Every row comes from one small tree of marks. Brackets hold a mark, then the marks that hang from it, in the order of their numbers. Every link used is in the known rows. Which tree was each row made from?
In the rows, 100 means zero.
Known rows
(k_508 (k_514 k_216)): [87,94,108,104,69,109,117,125,94,109,108,115,92,105,125,75,108,117,71,95,130,101,91,88,111,106,131,70,118,126,64,104,99,82]
(k_940 k_732 (k_781 k_431)): [99,137,106,110,148,138,128,71,91,114,108,148,89,76,84,103,127,90,79,129,94,85,95,104,66,94,118,104,85,80,124,111,77,104]
(k_514 k_216 k_508): [90,90,96,99,72,80,124,119,110,107,114,126,75,106,94,104,91,107,77,100,64,96,109,99,113,99,118,88,136,92,88,108,81,97]
(k_431 (k_216 k_235 (k_659 (k_940 k_781)))): [47,115,114,79,83,94,125,83,77,110,126,133,76,68,120,54,124,41,112,126,74,83,63,117,104,53,72,96,80,62,65,125,51,51]
(k_431 k_216): [96,94,113,79,66,99,109,111,73,92,121,91,97,89,107,89,91,84,104,103,80,89,81,93,107,89,89,112,103,107,75,101,95,86]
(k_781 (k_431 k_216) (k_940 k_732)): [105,126,133,79,82,134,81,92,61,97,117,111,115,72,94,61,98,74,92,137,86,72,95,73,114,68,112,133,79,126,104,111,83,75]
(k_501 k_135 (k_235 k_216) k_899): [88,72,102,138,58,79,95,68,65,110,136,129,86,65,99,75,71,109,135,148,94,78,106,93,66,79,115,96,64,105,98,103,61,93]
(k_235 (k_216 (k_659 (k_940 k_732 k_781)))): [66,127,99,89,122,119,149,51,79,118,120,160,95,55,101,34,117,63,112,159,103,81,46,101,82,60,94,70,73,53,79,124,49,73]
(k_899 k_781): [102,92,95,99,98,115,100,95,91,96,105,103,106,70,93,102,100,97,61,100,91,107,103,85,100,77,78,96,101,79,84,108,119,101]
(k_659 (k_216 k_235) (k_940 k_732)): [82,110,108,71,89,76,119,48,71,132,119,135,94,88,140,36,130,54,81,110,84,101,71,120,100,73,147,99,65,80,103,132,63,61]
(k_508 (k_514 (k_216 k_235) k_353)): [82,97,113,98,31,102,111,111,76,102,128,129,48,94,113,109,127,90,81,70,113,102,104,107,94,103,121,92,107,104,66,104,90,46]
(k_216 k_235 (k_659 (k_940 k_732 k_781))): [53,132,98,89,130,104,137,49,90,119,104,167,73,74,102,52,142,45,99,133,76,88,67,131,97,65,106,74,63,46,101,136,54,66]
(k_940 k_732 (k_781 (k_431 k_216))): [94,131,116,87,116,139,137,80,65,108,127,142,90,62,89,92,120,73,82,133,74,74,78,98,77,86,107,117,88,87,100,113,74,87]
(k_514 (k_216 k_659) k_353 k_508): [86,108,80,94,60,96,127,109,91,85,132,107,42,87,59,111,97,108,123,95,53,94,106,116,99,88,85,82,117,58,79,96,71,73]
(k_732 (k_940 (k_781 (k_431 k_216)))): [105,123,127,84,99,123,108,130,70,91,136,115,98,71,121,77,96,102,105,135,99,75,79,84,103,63,63,128,93,98,93,93,52,89]
(k_235 k_216): [99,88,109,95,77,95,115,87,86,102,121,121,98,82,100,88,93,97,114,116,106,88,90,94,86,89,88,114,111,102,83,98,86,82]
(k_135 (k_501 (k_899 k_781))): [99,81,72,114,88,121,69,74,80,94,133,94,113,63,116,113,67,98,40,102,91,115,95,57,49,81,70,96,92,51,57,111,130,100]
(k_135 k_501): [98,97,76,107,105,115,63,90,97,100,112,99,100,92,109,122,89,93,72,103,99,109,102,89,79,95,114,104,114,71,95,105,104,94]
(k_508 (k_514 k_216 k_353)): [93,100,105,102,49,118,111,127,78,96,125,102,66,95,108,100,112,110,82,76,130,103,92,81,94,112,118,75,106,112,60,95,98,74]
(k_508 k_514): [85,100,114,104,84,113,73,108,93,107,106,83,111,113,121,73,99,124,98,88,125,95,96,83,99,93,120,91,107,122,78,104,113,94]
(k_514 (k_216 (k_659 (k_940 k_781))) k_353): [76,126,83,105,94,120,150,110,91,98,120,132,53,65,100,86,128,66,103,121,117,104,63,100,91,91,86,49,78,46,69,104,50,66]
(k_514 k_216): [100,95,98,100,86,97,144,116,101,100,104,132,81,92,102,102,110,93,77,107,105,107,95,106,108,112,111,81,110,100,91,102,87,88]
(k_781 k_940): [99,107,115,92,87,121,58,107,95,103,93,98,118,99,102,78,84,87,100,118,110,96,96,67,119,77,101,102,90,117,97,98,89,88]
(k_732 k_940): [112,101,109,83,98,96,88,124,89,87,103,97,109,99,114,70,87,116,108,113,107,96,92,94,125,77,84,100,92,103,105,92,75,108]
(k_501 k_135 (k_899 (k_781 k_431 k_940))): [93,105,108,140,67,130,48,88,86,94,109,86,128,55,82,79,67,101,73,148,102,85,128,43,63,57,74,111,60,110,93,96,97,92]
(k_732 (k_940 (k_781 (k_431 (k_216 k_235))))): [92,117,138,78,85,105,113,112,67,98,140,140,77,71,120,84,115,79,100,126,81,72,92,104,102,54,62,144,98,96,101,101,43,64]
(k_431 (k_216 k_235)): [83,89,120,73,51,80,111,93,71,97,128,118,79,87,108,95,109,62,100,96,65,86,91,116,106,84,89,131,103,101,83,111,87,63]
(k_781 (k_431 (k_216 k_659)) (k_940 k_732)): [91,140,125,75,93,141,91,79,58,90,124,107,103,64,74,42,102,78,125,150,71,66,93,92,112,54,88,123,75,108,103,110,76,61]
(k_899 (k_781 k_431 (k_940 k_732))): [111,123,117,98,112,148,72,79,79,102,103,125,121,53,81,75,105,88,55,133,95,89,113,63,104,54,98,114,79,99,111,119,106,91]
(k_431 (k_216 k_235 k_659)): [70,103,110,69,61,88,125,79,69,92,128,112,67,78,88,76,111,66,135,105,49,81,93,139,106,68,68,119,95,84,81,108,79,48]
(k_899 (k_781 k_431)): [110,107,99,118,109,117,99,96,98,96,111,102,102,63,94,110,112,113,66,107,98,99,130,90,86,74,74,119,107,93,101,107,118,97]
(k_235 (k_216 k_659)): [88,105,102,92,87,101,130,72,85,95,126,112,89,74,81,67,96,103,145,128,91,85,92,114,86,74,67,104,104,85,82,97,80,66]
(k_940 k_781): [89,113,101,101,123,124,111,95,99,112,104,127,95,89,99,110,104,89,89,112,99,100,82,93,83,94,98,86,95,80,95,101,82,102]
(k_508 (k_514 (k_216 k_235 k_659) k_353)): [70,111,101,97,43,105,125,98,71,92,134,122,32,85,91,88,134,92,115,82,98,97,103,127,94,88,98,81,100,87,63,103,83,34]

Write each row's tree
[109,130,113,104,134,126,101,122,96,100,111,123,98,82,109,87,105,117,103,133,116,85,100,90,95,71,76,114,94,94,118,91,56,102] : (k_732 (k_940 (k_781 k_431)))
[107,118,132,76,78,149,80,89,53,92,126,116,117,44,86,61,97,71,54,136,77,79,96,55,112,46,88,129,80,104,90,120,101,78] : (k_899 (k_781 (k_431 k_216) (k_940 k_732)))
[76,86,91,134,67,81,104,57,64,99,142,124,78,56,79,57,74,112,171,159,76,75,104,112,66,64,92,85,56,84,96,100,54,80] : (k_501 k_135 (k_235 (k_216 k_659)) k_899)
[71,130,110,121,119,110,133,72,102,114,126,136,91,55,111,58,124,90,125,156,123,74,84,97,66,57,65,106,98,74,86,112,52,61] : (k_235 (k_216 (k_659 (k_940 (k_781 k_431)))))
[77,85,103,97,56,64,125,99,109,115,119,153,54,104,97,111,108,83,72,91,46,92,118,121,111,88,117,104,138,88,94,121,72,67] : (k_514 (k_216 k_235) k_508)
[61,106,108,95,64,96,131,92,87,108,118,141,57,95,105,62,131,98,103,97,98,93,104,132,111,83,110,77,112,103,73,114,85,44] : (k_508 (k_514 (k_216 k_235 k_659)))
[103,70,74,128,97,113,56,74,67,106,144,120,95,55,124,107,72,109,53,111,85,114,111,68,67,71,101,89,80,49,78,122,114,103] : (k_135 (k_501 k_235 (k_899 k_781)))
[73,107,82,104,58,79,119,115,102,90,125,99,56,89,97,82,103,94,109,102,77,93,94,100,114,80,92,71,107,56,69,110,63,71] : (k_514 (k_216 (k_659 k_940)) k_353 k_508)
[113,89,104,139,104,102,91,81,79,105,138,117,91,56,113,95,99,130,83,114,95,95,135,84,74,73,84,111,74,89,101,117,111,103] : (k_501 k_235 (k_899 (k_781 k_431)))
[66,116,128,108,82,90,113,95,90,117,126,139,80,70,137,83,135,50,81,123,95,77,87,97,89,66,89,132,97,92,85,125,58,57] : (k_659 (k_940 (k_781 (k_431 (k_216 k_235)))))
[79,92,91,124,86,87,107,74,68,102,127,135,69,55,65,68,94,105,169,158,76,76,117,128,95,54,112,90,79,84,117,103,51,80] : (k_501 k_135 (k_235 (k_216 k_659)))
[72,91,118,101,55,90,121,107,91,115,114,145,69,101,125,82,126,94,68,87,112,98,101,111,110,97,129,88,118,121,73,115,92,57] : (k_508 (k_514 (k_216 k_235)))
[69,110,109,82,96,89,115,69,86,140,125,139,92,87,151,56,125,52,85,115,97,106,67,107,79,67,117,95,76,69,83,120,46,60] : (k_659 (k_216 k_235) (k_940 k_781))
[76,151,96,113,158,126,129,64,102,112,103,140,93,67,98,57,139,83,100,148,103,81,83,112,84,70,102,81,67,64,114,125,64,87] : (k_216 (k_659 (k_940 k_732 (k_781 k_431))))
[84,127,99,75,126,117,130,60,76,138,117,136,111,81,138,36,115,64,75,133,101,106,42,91,82,76,142,71,60,65,91,122,52,87] : (k_659 k_216 (k_940 k_732 k_781))
[73,102,104,99,88,84,122,79,96,102,117,106,102,73,113,40,103,89,134,137,117,86,77,100,98,64,74,93,97,83,72,111,74,64] : (k_235 (k_216 (k_659 k_940)))
[74,103,89,89,45,79,130,93,89,91,139,135,19,88,61,116,117,85,119,88,35,87,117,137,98,81,87,99,118,56,88,106,63,47] : (k_514 (k_216 k_235 k_659) k_353 k_508)
[62,108,99,100,95,67,106,73,107,105,101,113,81,89,115,57,129,68,118,111,92,94,98,128,113,68,86,95,87,77,98,121,76,62] : (k_216 k_235 (k_659 k_940))
[91,127,126,86,78,128,77,102,74,86,123,84,104,71,85,52,94,89,139,138,84,71,105,84,111,52,62,128,89,117,91,98,78,54] : (k_781 (k_431 (k_216 k_659)) k_940)
[72,120,107,71,112,100,133,44,73,144,123,164,91,80,137,42,133,40,73,124,82,100,54,113,80,68,143,86,62,62,96,132,44,62] : (k_659 (k_216 k_235) (k_940 k_732 k_781))
[80,133,109,91,102,100,126,79,76,95,119,103,100,67,105,39,125,78,113,139,87,70,84,111,106,66,93,109,76,86,93,126,80,72] : (k_781 (k_431 (k_216 (k_659 (k_940 k_732)))))
[102,115,135,92,69,124,65,116,76,95,120,90,113,79,105,75,90,87,104,128,99,76,107,64,112,66,86,141,96,135,91,100,85,70] : (k_781 (k_431 k_216) k_940)
[85,144,108,84,126,141,146,71,62,99,132,137,81,57,71,75,124,77,115,144,62,70,78,118,75,69,83,107,80,70,97,111,66,73] : (k_940 k_732 (k_781 (k_431 (k_216 k_659))))
[79,98,106,82,76,65,104,72,88,129,119,112,96,96,151,50,122,65,93,101,100,105,85,113,96,72,120,109,84,93,89,118,64,56] : (k_659 (k_216 k_235) k_940)
[78,113,101,87,99,97,135,55,81,105,114,133,100,66,101,24,112,78,121,146,104,81,64,105,99,65,98,85,76,74,85,125,70,69] : (k_235 (k_216 (k_659 (k_940 k_732))))
[62,99,89,105,80,68,125,112,119,106,107,114,78,97,107,57,100,98,97,119,76,92,93,106,127,74,102,68,119,72,76,121,66,80] : (k_514 (k_216 (k_659 k_940)) k_508)
[101,68,86,126,74,91,74,61,63,115,163,137,86,67,130,92,68,106,102,128,99,95,98,78,51,81,111,109,89,73,80,111,80,81] : (k_135 (k_501 (k_235 k_216) k_899))
[92,120,140,77,67,117,84,74,60,105,125,139,90,72,97,67,119,49,86,130,69,66,105,93,110,58,111,149,81,122,108,121,76,51] : (k_781 (k_431 (k_216 k_235)) (k_940 k_732))
[82,130,120,98,112,120,125,87,77,115,117,135,103,63,126,66,126,62,70,139,98,73,65,84,90,75,112,107,77,88,90,127,66,86] : (k_659 (k_940 k_732 (k_781 (k_431 k_216))))
[107,102,91,128,88,146,24,80,84,98,133,94,126,57,114,97,67,100,39,128,110,102,119,29,53,59,70,124,88,82,77,109,119,80] : (k_135 (k_501 (k_899 (k_781 k_431 k_940))))
[59,118,103,85,98,110,125,99,79,101,123,108,96,72,119,48,105,64,115,135,90,87,49,93,101,61,71,79,81,65,58,113,59,74] : (k_431 (k_216 (k_659 (k_940 k_781))))
[52,120,100,100,117,93,118,71,104,117,105,143,74,80,113,64,135,57,110,125,89,94,81,121,97,62,84,83,79,56,91,122,58,62] : (k_216 k_235 (k_659 (k_940 k_781)))
[103,60,85,125,74,107,73,62,53,109,168,138,94,35,126,96,67,103,66,127,92,103,101,62,50,58,86,102,91,53,62,121,101,83] : (k_135 (k_501 (k_235 k_216) (k_899 k_781)))
[76,123,132,80,61,112,81,85,70,93,130,111,84,70,85,62,112,67,137,132,64,69,117,108,114,44,65,147,90,113,95,109,70,33] : (k_781 (k_431 (k_216 k_235 k_659)) k_940)
[48,105,108,105,62,77,121,98,101,115,108,133,72,95,139,32,139,85,89,107,121,96,91,115,123,76,115,67,102,101,62,129,77,41] : (k_508 (k_514 (k_216 k_235 (k_659 k_940))))
[68,131,117,89,96,113,135,74,75,102,140,142,59,61,83,95,133,68,124,127,56,70,101,135,76,61,60,130,98,77,91,110,60,44] : (k_940 (k_781 (k_431 (k_216 k_235 k_659))))
[92,79,100,128,75,83,93,87,74,109,122,141,81,65,86,88,90,102,137,147,94,79,117,109,95,69,133,98,86,105,115,103,54,91] : (k_501 k_135 (k_235 k_216))
[89,83,93,142,79,80,81,84,80,106,115,111,90,84,96,86,74,111,125,129,87,87,115,99,82,90,128,82,53,99,113,102,73,113] : (k_501 k_135 k_235 k_899)
[109,131,123,100,115,135,73,82,89,106,97,119,113,83,87,72,107,88,88,134,104,80,112,77,104,76,124,120,78,121,126,112,87,87] : (k_781 k_431 (k_940 k_732))
[91,112,140,87,50,105,69,97,75,103,125,115,91,79,108,79,110,62,102,119,81,73,118,86,110,60,86,157,97,130,98,109,76,44] : (k_781 (k_431 (k_216 k_235)) k_940)
[99,93,89,98,51,90,116,124,93,94,129,111,51,97,81,133,92,100,88,83,68,98,106,94,98,103,108,92,124,78,79,98,78,85] : (k_514 k_216 k_353 k_508)
[106,99,115,96,75,119,109,106,72,88,132,95,102,54,100,100,106,99,69,111,82,87,113,81,90,64,62,137,111,98,78,109,113,83] : (k_899 (k_781 (k_431 k_216)))
